What can hang from each mark:
vunis: bova
sobo: bubo zisud
dabez: zisud
bova: sakap zisud
bubo: bova dabez sobo zuri
zuri: bubo
zisud: dabez sobo
sakap: bova

Every row comes from one small tree of marks. The marks that hang from a mark follow it in brackets, in alphabetical order. Every link used is in the known rows. Which tree was each row made from?
Known rows:
bubo(sobo(zisud)): [-41.5 -13.2   7.7   7.5 -31.8  19.2   3.2   3.6  -5.2 -12.6   0.8  -6.6
   0.2  34.8 -11.4   5.9  -1.4 -20.0   9.0  20.2  -6.2]
bova(sakap): [-35.8   3.7   1.8   2.1 -29.8  11.1   2.6  -2.7 -12.3 -13.5 -21.6  -6.0
  -2.4   5.2  -1.9   0.0   7.2   2.0   2.7   8.8  -1.6]
zuri(bubo(bova(sakap) dabez sobo(zisud))): [-57.8 -29.8  18.9  22.2 -57.9   0.5 -13.2  20.9  -0.9 -10.3 -57.1 -37.9
   1.0  44.7   1.8   6.0  -2.0 -29.8  23.2  19.3  22.1]
sobo(bubo(bova(sakap)) zisud(dabez)): [-35.6  -5.7  11.2  10.6 -37.8  10.1   9.4  12.1 -16.2 -27.4 -29.1 -32.4
  11.6  57.5  -3.2 -20.9   6.4 -50.6 -23.5  -7.5  20.6]
sobo(bubo(zuri) zisud): [-20.6  -1.8   8.5   4.4 -26.2  22.6  -1.3  21.6   9.2 -37.7   0.4 -19.3
  11.6  36.4  -3.1 -27.3   8.6 -40.2 -26.5 -16.2  -2.3]
bubo(bova(sakap zisud)): [-50.7  -5.5   5.4  20.1 -41.6   7.0  11.9  -4.7 -17.9 -17.7 -51.4 -16.3
   7.4  23.2  -9.2  -8.2 -11.4 -22.7  13.1   5.6  10.5]
sakap(bova(zisud(dabez sobo(bubo)))): [-34.6  -6.8  16.0   9.4 -34.4  44.1   5.2   7.5 -10.7   0.5 -22.9 -15.9
  17.5  40.0  -4.1  -7.5  14.1 -17.9   2.3  -3.7   1.4]
zuri(bubo(bova(sakap) dabez(zisud) sobo)): [-59.3 -29.7  23.0  25.1 -58.6   7.1 -10.2  14.7  -3.1 -12.8 -59.1 -34.0
   2.0  23.0   3.6  10.0   3.1 -12.5  43.6  27.1  19.3]
dabez(zisud(sobo(bubo(bova(sakap))))): [-31.1   0.8  15.1   8.2 -45.5  16.7   2.8  13.5 -27.0 -19.3 -25.4 -22.2
  21.1  30.5 -10.6 -16.3  13.4 -26.9   8.1   9.6   5.6]
sakap(bova): [-33.7  -7.4  -4.4   0.1 -19.4  17.8 -18.0   2.8   1.0 -10.2  -5.3   9.5
 -11.0  -1.3 -15.9 -11.5   0.9  -0.7  12.9  12.6 -10.9]
vunis(bova(sakap zisud(dabez sobo(bubo(zuri))))): [-28.5  21.7  26.0  22.5 -50.9  51.0  16.4   3.5 -13.0 -26.5 -48.8 -30.6
  25.5  39.3   1.9  -5.1  24.0 -16.0  -6.9  -9.7   5.4]
dabez(zisud(sobo(bubo))): [-19.2  -0.9  13.2  -2.2 -28.0  23.4  -0.2  14.2 -18.9 -18.5   1.3  -9.6
  19.4  19.9 -12.1 -14.5  23.4 -18.3   0.6  11.1  -3.9]
zisud(sobo(bubo)): [-13.4   3.2  12.3  -8.2 -29.6  11.0 -13.1  14.7 -12.0  -6.6   6.7  -7.6
  11.7  34.3 -11.7 -17.0  20.4  -7.4 -18.2   2.1  -2.4]
zuri(bubo(sobo)): [-35.2 -26.7   4.3   0.0 -37.1   9.1 -21.9  13.1   6.7  -1.7 -16.3  -5.5
   0.7  11.6  -6.3   1.7  14.2   3.1  13.6  23.6  -1.2]
sobo(bubo zisud(dabez)): [-19.1  -7.4   8.7  -0.4 -16.9  17.8   6.8  12.9  -6.4 -26.2   1.8 -18.8
   8.4  44.4  -3.3 -17.7  19.9 -40.1 -32.6  -5.5  10.2]
zuri(bubo(dabez sobo)): [-39.9 -28.5  19.6   9.2 -37.4   4.9 -23.6  14.1  13.2  -2.0 -25.3 -18.7
  -6.2  20.5   2.9  10.9  12.4   6.7  18.7  23.0   9.6]
bubo(bova(zisud) dabez sobo zuri): [-60.7 -16.6  44.4  44.2 -56.0  22.3   3.4  -3.4  11.4 -18.0 -46.7 -35.1
   0.5  50.7   7.2  11.4 -21.1  -4.6  32.7  11.3   7.6]
dabez(zisud(sobo(bubo(bova)))): [-24.1  -4.9  14.6   4.8 -34.6  13.2  -4.8  15.2 -20.7 -20.7  -8.8 -12.3
  19.3  29.3 -17.1 -20.6  13.7 -26.9   3.5  15.3   3.1]

Which tree is each row?
[-12.8   1.9  26.6  -4.7 -27.6  25.2  -2.4   8.2 -17.8   0.0   1.0 -16.7
  14.4  45.5   3.6  -6.4  28.7   0.7 -25.1   6.2   5.3]  zisud(dabez sobo(bubo))
[-41.5  -0.5  25.5  26.6 -51.7  28.0  12.4   3.8  -2.0 -27.1 -48.0 -37.6
  17.9  46.9   7.8 -17.8  -1.3 -24.9 -10.1 -19.9  14.2]  sobo(bubo(bova(sakap zisud(dabez)) zuri))
[-55.0 -36.1  22.1  24.6 -50.4   1.4 -14.0  12.2   7.3  -5.0 -53.2 -27.8
   2.0  34.7  -3.2   4.6  -2.2 -16.9  29.4  19.1  20.4]  zuri(bubo(bova(zisud) dabez sobo))
[-42.5 -11.3  31.9  20.4 -38.5  47.6  14.1  -0.2   4.3 -14.6 -10.3 -25.8
   7.9  47.1  13.2  16.6   2.3  -4.9   4.8  14.5  -7.5]  bubo(sobo(zisud(dabez)) zuri)
[-37.7  -6.4  31.2  28.0 -41.5   8.2  -5.7  11.4  13.3 -32.7 -35.7 -34.0
   4.9  45.4   1.0 -23.7  -6.2 -27.0  -4.9 -17.1  16.8]  sobo(bubo(bova(zisud) dabez zuri))
[-25.6   6.7  39.7  13.3 -53.5  32.3   0.8   9.0 -15.8  -7.6 -31.4 -34.9
  19.7  59.5  13.7  -7.7  13.7  -2.1 -16.8  -4.2   7.4]  zisud(dabez sobo(bubo(bova(sakap) zuri)))
[-18.9   1.6  23.4   5.0 -34.8  35.9   0.7  14.7  -8.8 -24.6  -3.6 -16.0
  23.5  22.3  -2.0 -14.6  20.2 -12.3   0.7   5.4  -7.4]  dabez(zisud(sobo(bubo(zuri))))
[-64.7 -13.2  25.1  33.7 -60.9  25.5  21.9 -13.3 -20.2  -3.0 -53.3 -30.4
   9.5  51.0   2.1  16.7 -11.2 -10.1  25.7  16.5  13.2]  bubo(bova(sakap zisud(dabez)) sobo)
[-36.9  13.6  -3.6  16.0 -32.8  23.1   9.9  -4.2 -14.1 -33.4 -43.4  -5.2
   5.2   3.3 -18.7  -7.0   9.3 -18.7  10.2   4.9   2.4]  vunis(bova(sakap zisud))
[-70.4 -13.0  31.9  40.1 -62.7  10.3  11.5  -6.5  -9.6  -8.7 -59.6 -35.6
  -1.7  49.2   0.2  15.9 -18.7 -12.5  36.4  12.8  19.0]  bubo(bova(sakap zisud) dabez sobo)
[-48.7 -16.9  33.2  27.2 -49.3  33.2   6.5   0.6   0.0 -17.5 -24.7 -28.7
   6.1  59.4   6.5   6.7 -10.9 -16.5   9.8  17.8  -0.1]  bubo(bova sobo(zisud(dabez)) zuri)
[-36.3 -10.9  24.8  13.3 -33.1  21.6  11.2  -7.0 -25.3  -0.6 -35.4 -17.3
  15.0  45.3  -1.8   1.2   4.5 -13.8   3.9  18.3   9.5]  bubo(bova(zisud(dabez sobo)))
[-36.8  -4.0  25.7  15.8 -40.3  57.2   6.4   7.6  -2.2  -5.1 -25.9 -22.0
  20.9  41.0   4.9  -6.7  11.0 -12.1   2.7  -8.8  -4.7]  sakap(bova(zisud(dabez sobo(bubo(zuri)))))
[-37.1   5.6  25.9  11.8 -45.6  41.7  26.5   1.6 -26.9  -2.6 -40.4 -33.4
  27.5  49.7  10.9   3.1  21.4 -15.7 -10.8  -9.0  11.1]  bova(sakap zisud(dabez sobo(bubo)))
[-46.9 -15.9  29.7  22.2 -34.2  20.3   1.4  -2.6  -1.4 -16.1 -11.9 -16.8
  -6.2  18.5   0.5  19.1   3.4   3.6  36.6  30.0   4.5]  bubo(dabez(zisud) sobo)
[-37.4   8.3  35.3  18.8 -52.0  55.0  28.7   3.0 -17.4  -8.2 -45.0 -40.6
  32.1  51.8  19.7   4.0  18.7  -9.6  -9.8 -15.4   5.9]  bova(sakap zisud(dabez sobo(bubo(zuri))))
[-27.5  19.6   5.9  13.0 -46.1  27.4   7.1   9.2 -19.7 -26.1 -38.9 -17.2
  20.4  29.3 -20.3 -15.1  19.5 -27.4  -2.6  -6.0   5.3]  vunis(bova(sakap zisud(sobo(bubo))))
[-54.8 -21.3  23.5  27.5 -46.7  21.0  12.0 -12.9 -13.6  -3.2 -34.4 -20.3
   5.3  47.9  -5.4  10.0  -9.3 -10.9  18.8  22.5   9.5]  bubo(bova(zisud(dabez)) sobo)
